Known rows, with every way that one mark hangs from another:
z749[z590]: [-1.60 -0.79 -0.44  1.79  0.78  0.47 -0.66  0.85  0.61 -2.23 -0.05  0.42
 -1.39 -0.35  1.00  1.39 -1.80 -0.38  1.13 -2.41 -1.15  0.47  2.07]
z619[z749[z217[z904] z936]]: [-0.40 -0.74  0.53  2.15 -2.07  0.01 -4.11  1.42  1.60 -1.85  0.39  1.52
  5.61 -0.87  1.14 -0.93 -2.58 -6.00  3.83  3.72  4.60  1.81  3.40]
z685[z590 z608]: [-1.15 -0.81 -0.28  2.70 -1.47 -2.39  1.79 -2.19  0.98 -3.30  1.32 -0.52
 -4.80  2.86 -1.33 -2.27 -0.66 -0.75  0.41  1.92  2.35 -3.73  4.06]
z685[z590 z608[z199[z904[z217]] z488]]: [-3.39  5.34 -2.30  4.63 -1.58 -2.94  2.50 -3.01  2.00 -0.24 -1.26  2.09
 -3.44  6.69 -5.22 -1.29 -3.34 -1.34  2.50 -0.78  1.45 -1.89  3.35]
z904[z217[z749]]: [ 0.69  0.78  0.59 -0.08 -0.08  0.88 -1.44  1.95 -0.49  0.15 -1.91  2.16
  3.99  2.26  1.38 -2.88  0.78 -1.41  1.13 -0.50  2.05  0.15  0.02]
z608[z199[z904[z217]] z488 z685[z590]]: [-3.04  5.80 -3.76  4.02 -0.42 -2.14  1.11 -2.80  3.01  3.67 -4.68  3.91
  1.57  4.27 -7.80  3.30 -2.53 -1.82  1.94 -2.50 -0.25  0.20  1.00]
z619[z749[z590 z936]]: [-1.15 -1.31  0.13  1.43 -0.52  0.13 -1.42  1.71  0.96 -3.23  0.09  1.99
  0.60 -1.81  0.64  0.90 -3.14 -3.49  4.78 -0.70  0.05  0.40  4.02]
z199[z608[z488] z904[z217]]: [ 0.67  5.70 -7.53  2.65 -1.35 -2.98  1.22  0.44  0.19  1.53 -1.25  0.98
  3.48  3.88 -0.59 -0.47 -2.62 -3.59  2.24  4.90  0.54  1.65 -0.51]
z619[z749]: [ 1.42 -0.79  0.50 -0.10 -1.49  0.05  0.49  1.11 -0.12 -1.34 -0.98  0.83
 -0.28  0.90 -1.72 -2.16 -0.77 -2.12  2.54  0.28  0.08 -0.99  1.22]
z749[z217]: [ 0.11  0.40 -0.11  1.77 -1.28  0.56 -3.23 -0.45  0.58 -1.92 -0.76  1.10
  3.51  0.03  2.33  0.73 -1.51 -1.19  0.64  1.63 -0.67  1.35  1.61]
z217[z749 z904]: [-1.15 -3.14  1.61  0.33  0.54 -0.25 -1.47  1.95  0.16  1.60 -0.36 -0.43
  2.94  1.56 -1.08 -5.85 -0.38 -2.48  0.39  1.21  8.98 -0.13  0.88]
z608[z685]: [ 0.28  0.35 -0.27 -0.66  0.43 -0.59 -0.54 -1.73  0.90  2.05 -1.89  0.75
  2.34  0.03 -2.33  2.35  0.42 -1.62 -0.47  0.18 -0.09  0.05  0.46]
z904[z217[z749[z590 z936[z93]]]]: [-2.26  2.11  0.13  1.81  1.83  0.44 -0.63  3.27  0.62 -1.33 -1.69  3.37
  3.16 -1.56  2.01  0.01 -1.64 -3.83  3.15  0.15  1.62  1.93  3.97]
z199[z904[z217]]: [-0.07  4.42 -5.20  2.64 -0.45 -0.28  1.19  1.61  0.81  0.05 -0.81 -0.17
  3.36  2.71  1.02  0.81  1.09 -2.02  1.27  0.56  1.13  1.14  1.05]
z619[z749[z217]]: [ 1.44 -0.35  0.36  1.42 -2.68  0.50 -2.46  0.71  0.56 -3.11 -1.56  1.64
  3.29  0.98  0.36 -1.35 -1.90 -3.33  3.07  1.84 -0.39  0.39  2.59]
z608[z199[z904] z488 z685]: [-2.80  5.22 -2.11  1.01  0.43 -2.24  0.86 -3.66  2.24  5.44 -4.31  2.54
  2.85  2.98 -7.25  2.92 -3.51 -1.37  1.59 -2.26  0.29  1.72  0.09]
z749[z217[z904] z590 z936]: [-3.76 -0.79 -0.36  4.14  0.09  0.79 -5.78  1.18  2.28 -2.66  1.35  1.14
  4.92 -2.16  3.98  2.41 -4.08 -4.34  2.63  0.88  3.71  3.37  4.31]
z619[z749[z217[z904] z590 z936[z93]]]: [-2.31  0.35  0.09  4.11 -0.10  0.06 -2.20  3.12  2.40 -3.71 -0.35  1.81
  2.70 -2.77  0.50  0.19 -4.70 -7.54  4.97  3.08  3.55  2.79  7.18]
z608[z199]: [-1.07  2.03  1.72 -0.27  0.03  0.25  0.56 -1.39  0.82  0.37 -1.40  1.29
 -0.71  0.79 -3.24  0.37 -1.89  1.68 -0.17 -2.36 -1.49  0.88  0.13]
z608[z685[z590]]: [-0.63 -1.32 -1.36  1.70 -0.08 -1.45  0.35 -1.87  1.73  0.31 -1.75  1.05
  0.12 -0.08 -3.60  2.09  0.41 -1.08 -0.47  0.47  0.54 -1.91  2.05]
z685[z590 z608[z199[z904[z217[z749]]] z488]]: [-3.48  3.76 -1.46  4.23 -1.64 -3.15  1.96 -2.53  1.58 -0.03 -2.26  2.70
 -1.34  7.05 -5.35 -4.15 -3.68 -1.80  3.31 -0.59  4.14 -2.36  3.82]
z936[z93 z749[z217[z904] z590]]: [-2.39  2.77  0.27  3.66  2.58 -0.70  1.71  3.30  2.46 -4.07 -1.55  0.68
  0.06 -2.34 -0.57 -3.83 -3.89 -3.59  3.47  4.94  2.06  3.74  7.48]

Rows:
[-4.24  1.09 -0.46  4.77  1.39  0.09 -2.97  2.21  2.62 -2.63  0.72  1.15
  3.01 -3.88  2.40  2.56 -4.41 -6.01  2.61  2.74  3.84  4.14  6.36]
z749[z217[z904] z590 z936[z93]]
[-2.83  2.06  0.85  1.71  0.09 -1.89  0.08 -4.31  2.36  3.59 -4.04  4.06
 -1.47  1.67 -8.52  2.51 -3.61  0.17  0.69 -2.94 -1.17 -0.82  0.10]
z608[z199 z488 z685[z590]]
[-3.36  1.73 -0.77  4.08  1.15  0.12 -2.35  1.15  2.01 -3.72 -0.44  2.30
  2.90 -4.85  3.15  4.22 -4.59 -4.35  3.05  2.17 -1.01  3.66  6.48]
z749[z217 z590 z936[z93]]
[-1.75  0.72  0.28  2.82  1.13  0.02 -1.55  2.12  2.11 -4.30 -0.59  0.58
  2.04 -0.28  1.54 -4.03 -3.60 -1.71  3.55  2.94  2.10  2.89  5.43]
z936[z749[z217[z904] z590]]
[-1.70  2.77 -0.28  2.50  0.50 -0.28 -1.77  0.31  1.28 -1.48 -0.25  1.82
  4.21 -4.58  2.21  3.12 -2.71 -3.71  2.04  4.38  0.18  3.25  4.22]
z749[z217 z936[z93]]
[-2.31  3.81 -2.49  2.37  0.69 -0.54  0.08 -0.53  2.44  1.00 -5.17  2.88
  5.79  3.58 -4.02  1.39 -2.12 -2.32  2.07 -3.01  1.38  1.84  3.65]
z608[z199[z904[z217[z749[z590]]]] z685]
[-1.93  0.11  0.06  2.29 -0.59  0.12 -5.09  0.32  1.91 -0.64  1.52  0.70
  6.64 -1.92  3.08  1.34 -2.17 -4.11  1.48  3.42  4.96  3.04  2.28]
z749[z217[z904] z936]
[-1.76  2.98  0.05  1.51  3.49 -1.03  5.08  2.82  1.14 -3.44 -1.82  0.79
 -3.81 -3.16 -1.57 -2.96 -2.81 -1.01  3.48  2.96 -1.60  2.07  6.18]
z936[z93 z749[z590]]
[-0.76  0.06  0.48  1.40  0.46  1.24 -1.79  2.59 -0.08 -1.66 -1.94  2.43
  2.63  2.08  2.05 -1.73 -0.87 -1.69  2.02 -2.41  0.98  0.56  1.63]
z904[z217[z749[z590]]]
[-4.33 -1.57  1.18  2.42  2.60 -0.38 -0.74  3.49  1.37  0.06 -0.04  0.92
  2.08 -2.79 -0.49 -2.48 -3.23 -5.05  3.00  1.87  8.74  2.12  5.13]
z217[z749[z590 z936[z93]] z904]
[-3.83 -3.59  1.22  1.81  1.34  0.03 -3.17  2.43  1.03 -0.14  0.63  0.74
  4.02 -1.31  1.57 -2.81 -2.91 -3.59  2.82  0.19  8.62  1.19  3.30]
z217[z749[z590 z936] z904]
[ 0.92  1.82 -2.97 -0.82 -0.69 -3.23 -0.36 -2.84  0.22  3.24 -2.14  1.73
  2.11  1.13 -3.46  0.87 -3.10 -2.87  0.53  4.32 -0.47  0.42 -1.51]
z199[z608[z488 z685]]
[-1.56  3.90 -2.82  1.17  0.42 -1.54  1.67 -2.71  2.33  2.37 -3.58  0.89
  3.64  1.92 -5.74  2.77 -1.40 -0.79  0.21 -0.78  0.87  1.37  1.98]
z608[z199[z904] z685]
[-3.76  5.35 -0.50  2.57 -0.35 -1.95  0.76 -1.64  1.18  0.29 -2.41  2.66
 -0.07  7.07 -2.78 -3.09 -4.96 -2.43  4.08 -2.54  2.52  0.24  3.51]
z685[z608[z199[z904[z217[z749[z590]]]] z488]]
[-0.71  1.85 -8.27  3.95 -1.41 -5.22  2.16 -2.66  1.48  2.00 -2.37  0.57
  2.12  2.13 -5.23  0.97 -3.32 -3.68  1.57  5.85  2.76 -0.75  1.66]
z199[z608[z488 z685[z590]] z904]
[-1.48  4.58 -0.75  1.39 -1.10 -1.65  1.86 -1.37  1.13 -0.74 -1.72  0.84
  2.16  6.36 -2.09 -4.21 -1.60 -1.76  1.98  0.28  3.62 -0.34  3.93]
z685[z608[z199[z904[z217[z749]]]]]
[-1.74  4.50 -4.26  4.15 -0.55 -1.60  2.02 -1.87  3.06  0.66 -4.12  2.25
  2.41  3.48 -6.06  3.18 -0.33 -1.33  0.52 -0.99  0.29  0.06  3.11]
z608[z199[z904[z217]] z685[z590]]
[-3.13  4.32 -2.69  3.80 -0.32 -2.24  0.58 -2.17  2.44  3.98 -5.78  4.59
  3.52  4.62 -7.98  0.50 -3.04 -2.04  2.71 -2.30  2.52 -0.13  1.70]
z608[z199[z904[z217[z749]]] z488 z685[z590]]
